Every row comes from one small tree of marks. Brackets hold a mark, then the marks that hang from it, in alphabetical order. Every link used is in the known rows. Which tree was each row made from?
In the rows, zero is written as 128.
Known rows:
{P U}: [ 90 119 135 131 155 132 135 117  95 125 123 132 147 132 161 111 132 134
 132 144 108 128 105 130 121 143 101 115 118 154 143 124 116 124 126 132]
{Q {T M} X}: [103  99 146 102 151 162 113 166 133 151 139 131 164  85 110 105 122 128
 135 181 126 138 106 149 123 139  79 151 146  92  87 126 130  96 139  79]
{Z {T M}}: [ 94  96 130 107 100 124 126 153 122 122 156 120 154 110 131 107 144  63
 117 147 112 111  91 166 120 123 102 136 105 120 138 132 138 130 144  99]
{U {P {T E Y Z}}}: [ 87  94 123  89 101 152 129 206  91 155 191 132 190  92 145 141 124  75
 119 114  56 115  65 152 140 152  74 115 147 122  87 131 115  98 153 119]
{J {T P {Q X} Z}}: [ 67  98 153  98 155 139 106 171 139 109 153 102 156 113 134  73 146 178
  79 136  70  73 126 177 165 139  52 122 135 133  79 146 141  72 186  53]
{J T}: [107 123 155 127 128 106 129 120 140 123 123 136 125 109 134 121 148 131
 123 134 114 122 135 151 149 122  94 128 108 133 114 142 130 108 140 104]
{J H {T M R Z}}: [135  27 114 106  78 127 124 155 111 130 134  86 134  82 151 109 189  53
 159 154 157  87  52 176 111 116  94 112 136 125 121 122 146  70 176  68]
{T P Y}: [ 92 138 103 111 131 126 131 160 125 165 134 107 152 133 129 129 154 108
 106 118 104 116 112 116 136 146 138 106 120 142 103 143 129 119 145 161]
{M T}: [128 111 134 109 126 121 134 120 122 139 143 142 119 122 122 120 141 127
 120 134 128 115 104 142 109 115 126 127 132 112 131 119 153 134 132 127]
{L {Y {T R Z}}}: [155  99 153 104  98 176  86 153 134 137 128 119 169  83 170 136 158 109
 150 147 107  92  96 147 140 111 111 133 156 138 113 115 154 126 149  96]
{T J M Z}: [142  76 111 103 103 126 121 148  96 128 145 117 117 114 122  98 155  72
 132 158 155 125  60 133 122 134 107 124 156 114  94 126 141 110 174 100]
{H {J T}}: [101 126 149 125 103 118 124 113 133 136 132 136 125 121 144 127 151 137
 122 143 112 112 155 144 162 122 112 137 129 123 124 140 127 114 130  92]
{M B {T Q}}: [143 106 139  90 122 121 131 126 153 113 152 154 102 157 130  91 146 146
  91 125 118  76  99 158  99 106 122 120 113 102  94 113 106 155 158  99]
{Y L {T M}}: [153  96 139  80 125 153 103 155 130 124 127 128 141 108 142 141 134  92
 162 178 123 129 103 137 135 132 138 108 182 129 122  98 119 137 121 109]
{Q {T E J P} X}: [ 65 108 141 113 164 117 115 150 116 176 167 104 139  51 123 135 124 176
 105 148  94 167 100 111 170 181  23 157 177 105  82 140 131  99 142  59]
{T J}: [138 132 118 139 121 108 146 120 129 130 140 124  96 119 119 122 142 132
 117 128 137 160 105 101 129 132 115 129 142 119 106 123 130 134 135 126]
{L {Y {T J}}}: [153 143 152 136 121 153 130 117 152 132 144 150 130 105 139 146 147 146
 118 147  99 147  96  87 166 113 119 134 163 133  85 116 130 151 128 130]
{H J}: [124 131 125 124 102 135 124 124 118 140 136 125 128 139 135 134 132 137
 126 138 124 121 149 120 145 127 144 137 146 118 137 127 129 130 116 116]
{X {Q {T E M}}}: [ 88  77 169  75 128 146 104 133 129 153 135 125 154  63 134 145 116  82
 135 167 108 106  98 164 126 166  37 170 148 118  92 144  79 119 169 103]
{Q {T {J H} P} X}: [ 94 102 106 130 144 129 150 154 137 155 171 100 119  70 113 129 136 191
 123 146 124 180  75  87 166 161  75 151 196 104  96 140 150  81 137  80]
{Q {T J M P} X}: [ 76  99 134  98 142 128 125 171 134 167 146  96 133  66 111 103 146 139
 114 171 128 170  86 118 156 163  57 159 154  98  69 133 151  93 149  75]
{L {Y {T J {P U}}}}: [ 73 132 156 124 146 148 136 119 120 142 135 129 151 100 176 128 160 157
 114 153  68 143  79  86 190 144  82 129 148 172 102 125 141 133 128 136]
{M B {T E Z}}: [128  53 136  79 115 125  83 134  81 138 171 148 131 100 136 120 126 121
 130 141 127  80  55 175 118 119  91 122 166 119 112 116 123 124 169  73]
{P {T M Q Z} U}: [ 86  67 134  83 114 156 139 173  84  76 148 119 201 148 168  61 143  62
 111 153  68  80  66 161 105 139  71 116 101 141 127 121  95 118 174  70]
{Y L {T R Z}}: [168  85 132  74 110 140  71 171 123 126 121  99 145  79 171 140 149 103
 174 153 127 124 104 156 121 136 124 111 198 127 141  96 145 130 144  73]
{B {M T}}: [160 120 121 133 127  91 133 118 116 113 140 125 145 115 137 120 125 134
 118 141 113 110 105 143  94  99 124 122 122 108 142 127 174 134 120 137]
{X {Q {T {P U} R}}}: [ 32  98 173  80 142 117 111 140 138 159  94  68 146  50 195 122 150 120
 140 147  99 125 117 157 128 184  30 178 111 147 128 148 122 111 161 113]
{U {P {T E R Y}}}: [ 92 111 131 108  86 130 155 198 126 175 166  96 163  73 164 145 149  61
 121 105  72 132  87 137 111 146  75 118  99 107  98 106 104 120 122 123]
{X {Q {T Z}}}: [107  98 155  69 127 144  84 149 136 132 130 130 151  75 133 133 115 128
 146 149 116 114 114 173 136 153  67 178 173 122  99 162 124 109 192 100]
{Y L {T R}}: [163 114 141  95 117 130  98 154 148 134 110 100 127  86 169 152 149 113
 166 150 124 141 125 136 117 135 131 112 171 125 142  87 127 149 113  94]
{T E {M B} P Q}: [ 88  66 141  76 119 124 114 147 123 131 145 106 134 137 144 100 147  99
  90 134 108  58  89 152 142 151  72 121 106 132  83 128  75 123 164  85]
{L {Y T}}: [140 141 161 125 126 176 115 128 149 131 135 159 163 113 144 152 134 143
 127 147  87 115 121 116 163 106 131 133 153 141 105 118 131 145 119 134]
{L Y}: [129 131 163 146 118 164 137 118 145 132 137 135 147 123 142 142 153 141
 117 127 106 109 134 108 147 104 127 141 118 136 121 124 144 130 121 136]
{U P}: [103 130 137 113 127 136 141 151 144 146 140 136 113 118 145 135 134 142
 123 120 125 133 129 142 149 137 107 134 126 117 101 133 152 100 120 156]
{Z {T M Q R}}: [105  90 131  96  89 120 134 164 153 114 144  88 142 119 160  83 183  47
  95 130 106  71  99 182  79 127  78 127  70  97 127 120 118 142 166  69]
{B {M {T Q R Y}}}: [177 124  98 119 117  96 147 148 146 134 142  99 154 141 161  99 180  92
  85 126  88  64  88 148  30 102 120  83  89  85 100 117 133 152 159 137]
{L {Y {T Q R Z}}}: [158 106 152  93 103 181  98 156 157 116 134 125 169 122 176 120 170 113
 115 135  82  54 101 154 124 114  97 123 139 126  89 120 130 135 174  88]
{X {Q {T {J H}}}}: [132 106 125 118 114 124 152 114 156 136 149 120  93  76 119 152 129 148
 136 140 135 165  77 103 132 151  82 171 192 108  96 144 106 121 164 119]
{Y L}: [142 118 141 121 133 129 124 134 131 122 129 114 119 118 146 145 140 137
 142 135 124 139 142 121 130 127 137 118 157 126 150 106 136 136 115 111]
{Q {T J} X}: [116 134 135 127 156 130 127 147 139 150 154 131 124  76 109 117 126 179
 125 158 122 182 107 107 139 147  67 155 173  86  80 130 135 112 136  75]

Which tree is each row?
[ 90 107 146 129 105 116 152 151 105 115 120  86 167  88 178 101 140  86
 145 130  90 147 100 130 102 134  89 136  82 139 172  99 116 138 115  85] | {P {T R} U}
[ 70  92 123  89 145 121 130 142  95 144 125 113 138 105 156  99 148  97
 129 178 106 147  51 117 160 167  81 113 149 160  99 125 120 123 142 127] | {Y {T J M {P U}}}
[156 151 150 126 124 159 143 121 174 111 154 156 132 143 146 126 156 153
  84 134  77 111 103  97 151 118 102 127 147 124  63 118 104 161 148 121] | {L {Y {T J Q}}}
[142 144 161 117 131 180 129 130 171 110 143 162 163 151 151 130 144 152
  94 138  64  77 127 123 148 114 116 124 134 133  85 124 106 150 141 126] | {L {Y {T Q}}}
[172  92  78 123 101 119 168 127 124 157 185 146  79 131 105 125 167 123
 118 135 150 136  10  95  92 103 159  94 175  98  78 107 107 141 153 141] | {M B {T {J H} Y}}
[ 27 109 160 116 159  99 132 121 108 133 114 115 151 100 175 105 160 142
 118 139  84 117 117 151 172 154  58 123  93 174 130 149 136  90 142 111] | {J {T {P U}}}
[164  66  55 113  94 150 151 162  90 145 176 115 129 133 111 115 176  55
 133 155 149 118   4 107  97 128 142  80 188 118  79 126 120 100 183 133] | {T {J H} M Y Z}
[154 133 141  88 141 148 112 145 158  99 136 143 136 145 154 137 137 146
 119 145  86 106 137 133 132 140 127 103 177 124 114 109  97 155 135  98] | {Y L {T Q}}
[ 95  77 138 108 101 130 125 171  83 106 128  86 183  85 183  92 141  75
 154 136  92 126  81 149 105 138  80 131 109 140 166 106 129 119 145  66] | {P {T R Z} U}
[170  38  86 105  82 134 132 147  98 120 167 117  96 118 115 104 152  95
 151 156 182 124  12 120 124 112 135 116 183 116  90 114 114 104 177  86] | {T {J H} {M B} Z}
[164 134  99 126 130 100 136 136 115 136 149 133 162 129 130 125 142 109
 107 142  96 103  82 133  73  98 143  90 122 104 114 129 151 138 135 166] | {B {M {T Y}}}
[156 139 109 126 127 119 145 143 133 148 151 117 107 125 133 145 173 114
 124 135 120 163  97  82 108 135 140  91 173 116  99 108 114 149 133 135] | {T J {Y L}}
[112  55 111  89  81 103 112 170 108 159 124  48 111  79 149  96 190  55
 133 145 165 122  62 140 126 150  84 133 131 122 108 125 169  99 178  87] | {T J M P R Z}
[102 133 126  83 142 135 114 155 156 117 129 127 151 145 146 117 128 143
  93 124  77  92 127 140 160 155 105 119 140 140  97 143 110 134 153 121] | {Y {T P Q}}
[ 69  72 149  86 121  97 117 134 110 159 116  88 114  89 183  92 173 122
 131 139 132 104  73 156 110 132  88 128  89 140 139 104 145 129 138 100] | {M B {T {P U} R}}
[152 126 159 123 106 166 113 135 160 144 117 119 152  88 166 147 157 117
 142 143 103 112 117 126 136 111 123 135 128 135 116 104 138 148 120 120] | {L {Y {T R}}}
[113 117 140 132 170 162 127 141 125 122 167 122 147 134 126 103 110 173
  83 139  74  87 127 136 114 143  68 114 147 111  95 110  79 124 139  75] | {T E {Q X}}
[108  78 144  93 121 121 116 145 112 164 149 144 147 105 128 120 161  62
 124 162 107  80  62 161 122 123  83  96 108 132  53 126  59 114 168 104] | {J {T E {M B} Y}}
[ 93  95 138 122 102 103 113 141 114 144 157  88 143  66 166 136 148  80
 118 116  96 110  95 167 109 141  61 139 106 117 159 123 122 138 136  61] | {Z {T E R}}
[156 125  76 146  91 128 204 163 144 104 190 122 134 157 118 118 156  98
  84 105  77 136  52  72  96 129 136  97 143 103  89 117  71 146 155 117] | {P {T {J H} Q Y}}
[ 88  99 147 100  85 143 161 186 136 130 149 120 151 103 137 115 126  73
 132 132 104 142 103 145 149 129  97 147  96 109 106 114 140 103 113 130] | {U {P {T M}}}
[112 114 166  87 114 124 109 138 171 152 103  93 124  55 151 139 138 112
 148 139 127 129 133 158 106 154  65 184 128 110 110 137 112 131 160 105] | {X {Q {T R}}}
[142  74 133  76 108 127  92 143 107 126 153 152 121 117 123 104 135 126
 136 140 145  93  71 175 120 104 125 131 151 113 110 119 145 124 168  88] | {M B {T Z}}
[ 88 125 118  97 160 154 142 173 146 155 172 115 149 148 118  81 156 156
  57 135  65  78 100 135  99 131 109  92 131 106  72 120 127 126 157 130] | {M {T P {Q X} Y}}
[147  88 142  96  94 108 116 132 142 150 128 113  89  98 144 108 159 112
 138 132 158 109  91 158  86 101 128 134 107 103 122  94 134 146 137  96] | {M B {T R}}
[126 107 137 128 114 148 175 177 144  92 174 101 137 128 102  63 126 119
  84 153  82 139  90 108 110 125  83 133 118  88  77  93  95 138 138  57] | {P {T J M {Q X}}}
[ 76  43 126  77 120 135  88 162  74 151 146  91 166  96 141 119 144  69
 125 144 118  77  75 160 155 160  68 124 148 151 120 142 137  86 169  94] | {T E M P Z}
[ 90  73 118  81 115 130 109 165 102 180 147 106 151 112 129 122 152  65
 117 147 117  87  60 136 135 146 105 101 119 143  76 124  81 120 159 127] | {T E {M B} P Y}
[ 60 100 128 111 146  90 152 113  95 151 146 113 107 107 159  98 166 140
 100 137 110 144  62 114 135 150  78 121 128 143 127 126 159 126 137 128] | {M {T J {P U}}}
[139 108  98 133 115 113 159 123 136 143 158 140 108  94 124 155 150 139
 134 133 147 174  66  94 137 149  97 148 183 100 106 144 130 110 145  99] | {Q {T {J H}}}
[126 128 146 116 133 120 128 148 139 142 137 131 139 113 146 143 177 112
 131 142  97 122 123 134 129 124 120  89 144 131 102 122 118 123 141 118] | {J {T {Y L}}}
[159  64 112  79  92 150 102 192 109 157 128  78 152 103 163 119 197  25
 161 160 143  97  72 151  71 130 133  81 156 114 110  97 136 119 169 103] | {T M R {Y L} Z}
[ 24 110 172  78 161 130 115 128 129 146 111 109 158  74 172 124 126 148
 126 150  82 127 121 148 156 185  41 174 133 156 121 165 116 110 162 127] | {X {Q {T {P U}}}}
[140 124 124 115 126 102 158 114 147 122 160 142  85 151 123  98 169 139
  71 120 115 111  89 124  98 127  99 120 130  95  89 121 128 153 159 109] | {M {T J Q}}
[118  85 148  75 112 133 102 151 139 148 123 149 140 100 128 121 142  94
 150 165 156 125  89 154 135 131  97 155 124 104  83 136 107 120 154  85] | {Q {T {M B}}}
[112 100 111 102  85 126 129 180 129 157 150  86 158  97 144 106 186  15
 122 141 110 101  67 163  72 125 111 110  83 106 118 120 122 139 158 113] | {Z {T M R Y}}
[111 111 152 114 144 119 120 137 117 153 155 133 150  95 153 162 168 103
 124 141  78 114 110 138 132 142  84  83 152 135 102 120  90 121 139 101] | {J {T E {Y L}}}
[122 126 113 137 102 112 161 153 102 146 180 123 154 102 119 140 132  75
 103 121  67 160  67  86 120 144  93 111 138 118  97 113  76 154 139 106] | {P {T E J Y}}
[107  86 138  95  91 121 113 154 129 115 154 127 132 110 132 101 136  77
 127 148 130 109  79 170 129 106 112 141 100 115 122 120 112 138 150  79] | {Z {T {M B}}}
[148  78  96  78  98 155 117 192 127 141 134  93 160 148 150  82 198  29
 109 139 121  48  69 169  53 132 109  83 110 106  73 126 103 119 201 108] | {T M Q R Y Z}
[147  88  91 157 117 117 163 104  95 139 177 117  98 104 126 156 139 129
 123 126 132 149  56  85 133 144 102 112 186 124 120 119 103 117 132 109] | {T E {J H}}
[ 92  77 123  86 128 138 115 167  97 176 149  88 160 105 152 150 171  62
 123 149  96 101  86 122 130 162 106  88 154 141 110 115 110 119 136 125] | {T E M P {Y L}}
[138  70 102 123  87 129 159 156 133 161 136  96 134 102 142 121 206  39
 141 151 141  97  55 143  83 115 120  85 113 118  91 118 109  92 156 122] | {J H {T M R Y}}
[ 97  94 140  86 115 103 112 137 131 146 140 121 106 110 130 112 144 142
 115 128 131 108 100 146 146 122 125 140 122 128 120 125 149 131 140 114] | {M B {T P}}
[157  78  91  85  95 134 113 172 104 150 156 130 120 127 108  92 166  62
 132 160 153 116  24 130 103 116 131  96 154 116  47 119  98 127 191 113] | {T J {M B} Y Z}
[ 72  79 139 101 160 158 126 166 118 139 161  86 157 122 128  86 131 131
  77 151  79  71 106 143 135 156  56 118 127 121  88 116  99 102 148  79] | {T E M P {Q X}}
